Each row was made from one small tree. The marks that hang from a mark follow it in brackets, in alphabetical order. Every link used is in the known rows. Write each row's tree.
Known rows
fiku[tula[gamalir gedek narani] vevuraz]: [-34.5 -22.7 -34.8  13.7  47.3 -20.1 -22.9  71.2 -36.3 -34.7  10.6  12.4
 -34.3  35.8  60.7  -2.2  -3.2  18.5  18.6 -48.1 -36.7  36.1]
fiku[tekenu tula]: [-18.4 -19.6  -5.9 -17.4 -19.0 -10.8   2.9   0.3  -1.9  -1.0  -1.6  23.3
 -10.9   9.2 -25.2  12.9  -9.4  16.9  -9.7   9.4  -6.2  -3.0]
gedek[tula]: [ 10.3   8.8  43.4 -15.0 -15.3  -4.4  19.7 -48.3   1.9  -2.4  -6.4 -22.7
  26.2 -18.1  26.0 -18.7  36.7   2.0   6.3  -7.2  32.3 -20.5]
tidi[niti[fiku[tekenu tula vevuraz]]]: [ 21.8  -9.1   8.6  -3.6 -23.4   2.4 -11.6  -3.5  38.9   8.6  -3.5  24.3
  12.0  11.6 -33.6  38.6 -31.3 -13.5  -0.8   5.4 -38.4 -14.1]
tula[gamalir gedek]: [-16.1 -10.4 -11.2   4.5  43.1  -5.2 -10.2   0.8 -11.8 -39.9 -45.8 -21.9
  20.8  -4.5  12.5 -62.0  26.5  15.6  16.1 -28.5   1.2  11.5]
tidi[niti]: [  7.2  46.3  18.5   0.3 -33.3  10.4  11.1 -34.7  33.1 -33.8 -33.4 -33.9
  45.9 -30.8  -3.6 -16.4  16.6 -16.6   1.1  10.3  52.5 -39.6]
niti[fiku tidi]: [ 30.5   7.6  20.6 -11.5 -18.4  21.0  20.8 -45.3  28.8  24.6 -19.2  -0.2
  11.2  -0.8 -19.4 -22.4   7.6 -32.8 -29.5  57.2   0.9 -16.5]
tekenu[fiku vudo]: [ -3.0   8.9  14.1  -3.9 -10.3  13.7  14.7 -17.4 -24.1   1.4 -15.9 -56.8
  33.2 -45.7  -5.8 -33.6  27.2  -9.4  12.5  -6.2  54.4  -2.8]
narani[tula]: [ 18.8  12.8  -7.9  -1.9  -4.4  -2.8  24.7 -50.6  -1.7 -30.6   3.5 -27.2
  13.4 -20.2  21.0 -22.8  35.9  36.1 -11.9  -2.4  16.0 -10.7]
vevuraz[fiku]: [-18.7  44.4   9.9  21.6  -6.3  25.1  12.2 -23.1 -26.3  -8.1 -21.4 -16.7
  12.6 -46.0  20.4 -28.9  36.5   7.2  23.3   8.1  74.8  11.2]
tekenu[fiku[tula vevuraz] vudo]: [-14.3 -29.8   1.0  -5.4 -20.6   6.1  12.0  32.5 -47.6  23.2  10.6 -27.0
  -8.0  -5.6   6.8  -3.9  -2.0  -1.6  20.9 -24.0  -1.8  20.3]
vevuraz[fiku[tekenu tula]]: [-35.8   5.5  -6.1  13.9 -16.7  21.2  13.7   0.1 -17.6   5.8  -2.9  32.6
 -20.7 -17.5 -10.1  -2.4  -6.4  24.5  13.4  -3.3  35.0  20.7]
fiku[tula[narani]]: [ -0.8  23.7 -19.7  -3.6 -21.5 -22.3   9.1  21.3 -15.1 -23.8  25.4  12.3
 -12.8  10.8  47.6  19.3   3.9  -1.6 -11.3   5.6  37.9 -17.1]
narani[tula[gamalir]]: [ 21.0  17.1 -11.4  21.4  40.8   0.3  -2.8 -26.6  -8.0 -36.6  -9.7 -27.6
  -7.1   2.7  27.6 -11.0  33.2  47.0   4.9 -21.2 -10.8  12.5]
niti[tidi]: [-14.8  -0.2  12.7 -15.2 -21.7  21.4  22.9 -31.4  17.2  13.1 -16.0 -15.2
  -8.8   0.6 -11.6 -29.4  12.8 -19.7 -22.2  45.1   9.9  -3.3]
tula[gamalir narani]: [-14.3  52.2  -6.9  23.7  45.0 -15.8 -38.1  18.7 -14.5 -35.5   0.7 -18.5
 -13.2   3.0  50.2  25.3  27.2   1.9  16.8   0.2  29.4  12.5]
tidi[niti[fiku[tula[narani] vevuraz]]]: [ 38.7  37.3  -4.1  12.8 -27.3  -6.4  -4.1  22.7  24.9 -14.7  25.1  11.1
   9.4  12.4  41.8  46.0 -19.1 -28.4  -4.0   3.1   5.7 -23.6]
tula[gedek narani]: [-26.7  12.6 -18.2  -5.6  10.4 -14.8   6.9  -1.3  -4.7 -48.1   1.2 -12.4
  29.4 -23.9  41.8 -45.8  31.1  -3.6  -2.3 -11.6  48.0 -14.3]
gedek[tula[gamalir narani]]: [  5.8  42.1  24.4  14.4  38.8 -14.7 -16.9  -5.5  -1.0 -27.5  16.0 -20.7
 -13.8   4.1  73.5  20.8  29.9   7.2  19.3 -23.7  26.8   9.7]
narani[tula[gamalir gedek]]: [  8.6 -17.0 -28.4  13.4  47.3   2.3  16.0 -19.4  -5.3 -58.9 -20.4 -22.1
  10.8  -4.3  24.9 -70.9  34.2  51.1  -0.2 -51.5 -22.9  14.5]
niti[fiku[tekenu[vudo]]]: [ 24.4  -0.1  15.6 -25.7   8.2 -16.8 -20.7 -50.1  21.8  26.5  -1.2 -23.4
  41.2 -20.9 -60.1   2.2   9.0 -10.0 -10.9  27.5   1.4 -32.2]
tula[gedek]: [-16.5 -14.2  -5.0 -17.0  -1.1  -8.6  16.2 -23.4  -3.8 -30.9 -35.5 -16.3
  42.8 -23.1   3.0 -72.3  33.0   1.1   1.8 -10.2  24.8 -14.4]
tekenu[fiku[tula[narani] vevuraz] vudo]: [-23.3  -3.0  -9.3   4.5  -6.7  -8.4   1.3  54.6 -49.2   8.8  43.7 -19.8
 -23.5  -5.7  45.3  24.0  -3.7  -9.1  18.3 -24.7  16.3  20.9]
gedek[tula[gamalir]]: [ 10.8  14.9  37.7   7.3  28.7  -5.9  -4.2 -24.8  -8.4 -15.0 -15.0 -26.8
   5.5   3.5  35.8  -4.7  30.4  14.0  21.4 -21.6   5.8   7.5]
tula[gamalir gedek narani]: [-23.3  21.4 -24.9  14.4  53.9 -14.2 -20.7  22.8  -9.0 -56.5 -10.1 -13.7
   8.2  -1.3  47.3 -31.8  22.9   8.2  12.7 -31.4  23.2  12.4]
niti[fiku[tekenu[vudo] vevuraz]]: [  3.2 -15.3  14.6 -22.5  25.3 -19.3 -42.1 -30.5   0.3  43.2   8.9 -22.4
  24.0  -5.6 -51.0  25.4  10.9  -7.4   7.8  19.8 -34.3  -3.0]

Write each row's tree
[-24.7   4.4  -3.5  -0.5 -10.2  12.5  10.8  -5.5 -15.5  24.7  13.0   2.7
  -9.2 -24.2 -34.0 -11.4 -11.0  23.3   1.2  -4.0  31.2   1.2] => vevuraz[fiku[tekenu[vudo] tula]]
[-25.4  23.7 -32.8  40.8  34.9  12.3  10.7  56.6 -33.1 -42.1  -1.1  20.9
 -26.0  -2.2  69.5 -43.7  -1.7  27.0  22.4 -51.9  38.3  31.7] => vevuraz[fiku[tula[gamalir gedek narani]]]
[ 51.8   9.5  10.7 -15.9 -33.8   0.6  11.4 -32.4  57.1  13.2   1.6  -3.0
  45.3  -5.8 -61.9   4.4 -35.5 -13.1 -30.2   5.0  -2.9 -59.8] => tidi[niti[fiku[tekenu[vudo] tula]]]
[  7.4 -10.0  20.4 -19.4  -2.0  21.0   4.9 -49.9  45.1  33.5 -14.9  20.0
  -4.1   1.6 -56.6  -0.6  -5.3 -23.6 -28.3  60.1 -19.8  -5.8] => niti[fiku[tekenu] tidi]
[ 43.0   9.8   9.8  -3.4 -39.6   6.8  12.6 -23.7  57.5  -6.6 -15.9  25.9
  29.5   2.0 -43.3  13.3 -29.2 -12.5 -21.8  12.6  -2.7 -41.1] => tidi[niti[fiku[tekenu tula]]]
[-31.9   0.1 -13.4  18.0 -12.4   2.9   3.0  59.9 -49.0 -10.4  25.8   8.0
 -33.6  -0.5  64.4  32.4   1.0  -5.9  29.4 -21.3  22.8  39.0] => tekenu[fiku[tula[narani] vevuraz]]
[-23.0 -27.5   2.8   8.8 -25.4  10.9  15.5  38.1 -52.4   7.0  -5.6   3.2
 -18.7  -1.7  28.0   4.6   5.6   0.6  29.0 -20.2  -2.4  38.1] => tekenu[fiku[tula vevuraz]]
[-11.7 -24.0  -0.8  17.8  22.8   4.3 -11.4  56.2 -59.0  14.6  -4.2 -30.8
 -30.0  12.9  12.5   8.2  -6.7  10.9  34.6 -39.8 -33.1  45.6] => tekenu[fiku[tula[gamalir] vevuraz] vudo]
[-13.7 -31.1  20.5 -16.2  11.7  18.5 -18.4 -30.0  21.0  48.2  -2.0  15.6
 -24.7  13.7 -46.9  20.1  -3.6 -23.1  -9.7  51.9 -57.6  23.3] => niti[fiku[tekenu vevuraz] tidi]
[  7.9 -37.7   0.1 -10.6  -8.3 -15.9 -21.3   7.0  -6.7  30.2   9.1  34.8
 -12.8  22.2 -27.3  44.1 -12.1   2.2   5.6  15.6 -51.1   8.7] => niti[fiku[tekenu tula vevuraz]]
[ 16.8  12.3  24.3 -12.5   3.7   0.2 -30.6 -36.7  41.2  23.5  -0.5 -33.3
  45.6 -18.9 -61.3  23.0  -6.3 -20.6   2.6   9.7 -20.5 -30.4] => tidi[niti[fiku[tekenu[vudo] vevuraz]]]
[-33.4  13.0  -4.0  36.2  28.8  18.9  -9.0  24.1 -26.0   0.3 -15.4  27.6
 -40.7   3.6  -4.4   9.4 -11.6  37.4  29.6 -20.1   5.7  45.7] => vevuraz[fiku[tekenu tula[gamalir]]]
[-21.9 -53.6 -17.5 -36.3  -7.7 -18.1  18.6  -5.8   2.8   0.3   1.0   3.3
  21.9  -4.6 -50.4 -55.1 -16.2  20.1 -22.1 -25.4 -20.7 -23.0] => fiku[tekenu[vudo] tula[gedek]]
[ 40.4  29.3  23.0 -13.0  -5.4   4.2  -9.8 -60.1  64.2   7.4 -11.6 -32.2
  63.7 -29.9 -68.9  -1.0  -5.7 -21.2 -15.8  17.1  19.2 -55.2] => tidi[niti[fiku[tekenu[vudo]]]]
[-39.9 -39.3  -5.3 -15.9  -5.1 -15.7 -18.4  19.2 -21.5  18.5   6.4  25.3
 -27.4  23.2 -18.1  37.3  -9.1  16.6  11.9   1.6 -43.3  23.9] => fiku[tekenu tula vevuraz]
[-32.4  33.4 -14.4   9.8   0.2   2.3   0.5  13.7 -12.9  11.2  46.4   7.9
 -24.5 -22.8   4.5  16.0 -12.7  16.8  -0.1  -8.4  52.1   2.7] => vevuraz[fiku[tekenu[vudo] tula[narani]]]
[-26.3   6.2 -19.0  -0.7  -8.4 -24.1 -10.4  43.9 -34.4  -8.4  37.3  13.8
 -33.0  21.1  58.2  41.8  -0.9  -0.4   8.3   0.8   2.2   9.7] => fiku[tula[narani] vevuraz]
[ 35.8   1.9 -28.6  17.4  31.4 -18.8  -1.8  37.1   2.4 -37.0   1.1  29.3
   5.0  25.9  47.6 -21.0  -7.2   3.4  -5.7 -27.6  -8.7  -4.4] => niti[fiku[tula[gamalir gedek narani]]]
[ 60.6  54.9  -2.8  12.4 -38.6  -4.1  17.9   2.9  47.8 -31.9  16.4  12.0
  26.4   0.8  30.9  21.4 -17.5 -28.6 -23.4   9.9  44.3 -53.7] => tidi[niti[fiku[tula[narani]]]]
[ 20.0 -31.9   9.0 -11.9 -27.6  11.3  20.5   3.7   3.3  43.2   6.8  28.3
 -30.7  37.7  -8.6   7.7 -20.2 -23.2 -24.3  41.2 -55.8   7.3] => niti[fiku[tula vevuraz] tidi]
[-25.0   7.5  -7.7  21.6  30.7  10.4 -15.7  18.0 -25.4  18.0   0.8  -0.5
 -27.3  -5.8 -24.3   0.7 -17.4  36.9  17.6 -23.1   2.5  27.1] => vevuraz[fiku[tekenu[vudo] tula[gamalir]]]
[-25.5 -59.8 -13.4 -10.5 -10.6   4.8  32.5  36.7 -45.6   4.9  -6.6 -19.1
  12.9 -13.3   5.2 -63.7   0.9   4.2  17.2 -54.5 -14.9  17.9] => tekenu[fiku[tula[gedek] vevuraz] vudo]
[ 30.4  29.2  24.6   7.0 -14.4   3.4 -11.4 -25.9  28.4  -4.9 -22.5 -24.9
  46.2 -15.7  -0.2  11.1  13.2 -32.1  13.6  12.3   6.2 -24.9] => tidi[niti[fiku[vevuraz]]]
[  8.2 -12.3  22.2 -10.4  -4.1  16.3  -2.8 -21.3   8.4  40.4  -6.4  -3.2
  -8.9  13.9 -13.6   2.1  10.2 -31.5  -9.5  51.4 -35.5  10.2] => niti[fiku[vevuraz] tidi]
[-17.3   8.9 -22.9   2.1  41.5 -26.9 -36.9  33.6  -7.3  -2.7  34.2  -0.9
 -33.8  27.3  -0.3  43.4 -21.9  18.1  -4.7 -11.2 -14.6   3.4] => fiku[tekenu[vudo] tula[gamalir narani]]
[  7.4 -10.0   1.3  -6.6 -35.8   5.3  36.3  13.0 -27.9   9.7   0.5 -25.1
  13.1 -19.1  -2.0 -29.1  -2.7  -2.6   1.4 -16.7  33.5  -6.9] => tekenu[fiku[tula] vudo]
[  1.4  -2.5  -3.2  31.7   5.9  14.5  10.0  41.0 -38.7 -19.7 -31.1   1.7
 -22.9   8.1  27.9  -6.0  -2.6  10.8  28.9 -32.2   9.1  38.1] => tekenu[fiku[tula[gamalir]]]
[ 12.7  -4.3  -7.7  -9.5 -14.6   9.3  12.7  -1.8  41.4  24.6  31.6  55.4
 -39.9  28.8 -15.9  30.9 -36.6 -22.8 -44.6  48.4 -19.1  -6.8] => niti[fiku[tekenu tula[narani]] tidi]
[ 14.0  -6.2  -8.3  -2.2 -15.0   3.7  11.2  26.2   6.1  29.1  37.1  32.7
 -46.1  38.2  31.8  34.6 -23.0 -29.7 -25.4  41.4 -32.1   9.4] => niti[fiku[tula[narani] vevuraz] tidi]
[ -9.2 -23.9  -4.6 -28.2 -15.0 -20.1   2.8  -9.6  -0.6  18.7  15.6  -0.3
   3.0   4.3 -47.1   3.9 -14.0  13.9 -14.9   4.4  -7.8 -23.6] => fiku[tekenu[vudo] tula]
[ 20.2 -29.6   0.3   3.8  17.6  16.2  -2.6   2.6  28.1  30.0 -12.2  43.2
 -46.6  52.7 -46.3  15.6 -37.5  -0.2 -27.4  31.0 -69.1  20.9] => niti[fiku[tekenu tula[gamalir]] tidi]
[ 66.9  27.5  11.1   4.0 -52.7   5.2  31.5 -17.4  44.4 -16.0 -20.1   8.8
  43.4  -3.4  -6.0  -9.3 -16.5 -19.8 -21.4  11.1  20.4 -54.4] => tidi[niti[fiku[tula]]]
[ -6.2 -15.3  14.4 -12.9  18.7 -10.3 -40.4 -19.3  -2.7  23.7  -6.7   5.9
  11.8  -2.6 -30.5  37.9  17.9  -5.6  20.9  24.4 -32.4  15.2] => niti[fiku[tekenu vevuraz]]
[ 33.3  30.6  22.2  -2.2 -14.2  12.8  -7.8 -53.1  62.1 -10.7 -29.2  -2.1
  52.4 -27.0 -48.0  10.4   0.0 -22.1  -5.9  21.0  22.7 -39.2] => tidi[niti[fiku[tekenu]]]
[ -3.0 -50.8   4.5 -16.6 -11.7  11.6   2.5  -0.2  17.1  55.2  12.3  43.3
 -43.7  38.5 -41.4  25.6 -33.4 -14.0 -23.3  44.2 -78.7  18.3] => niti[fiku[tekenu tula vevuraz] tidi]
[-56.5 -45.3 -35.6 -13.8  19.0 -20.0 -13.1  42.8 -15.0 -13.7  27.1  35.2
 -25.5  15.2  16.0   4.7 -12.1  13.1   2.8 -27.0 -32.5  22.9] => fiku[tekenu tula[gedek narani] vevuraz]
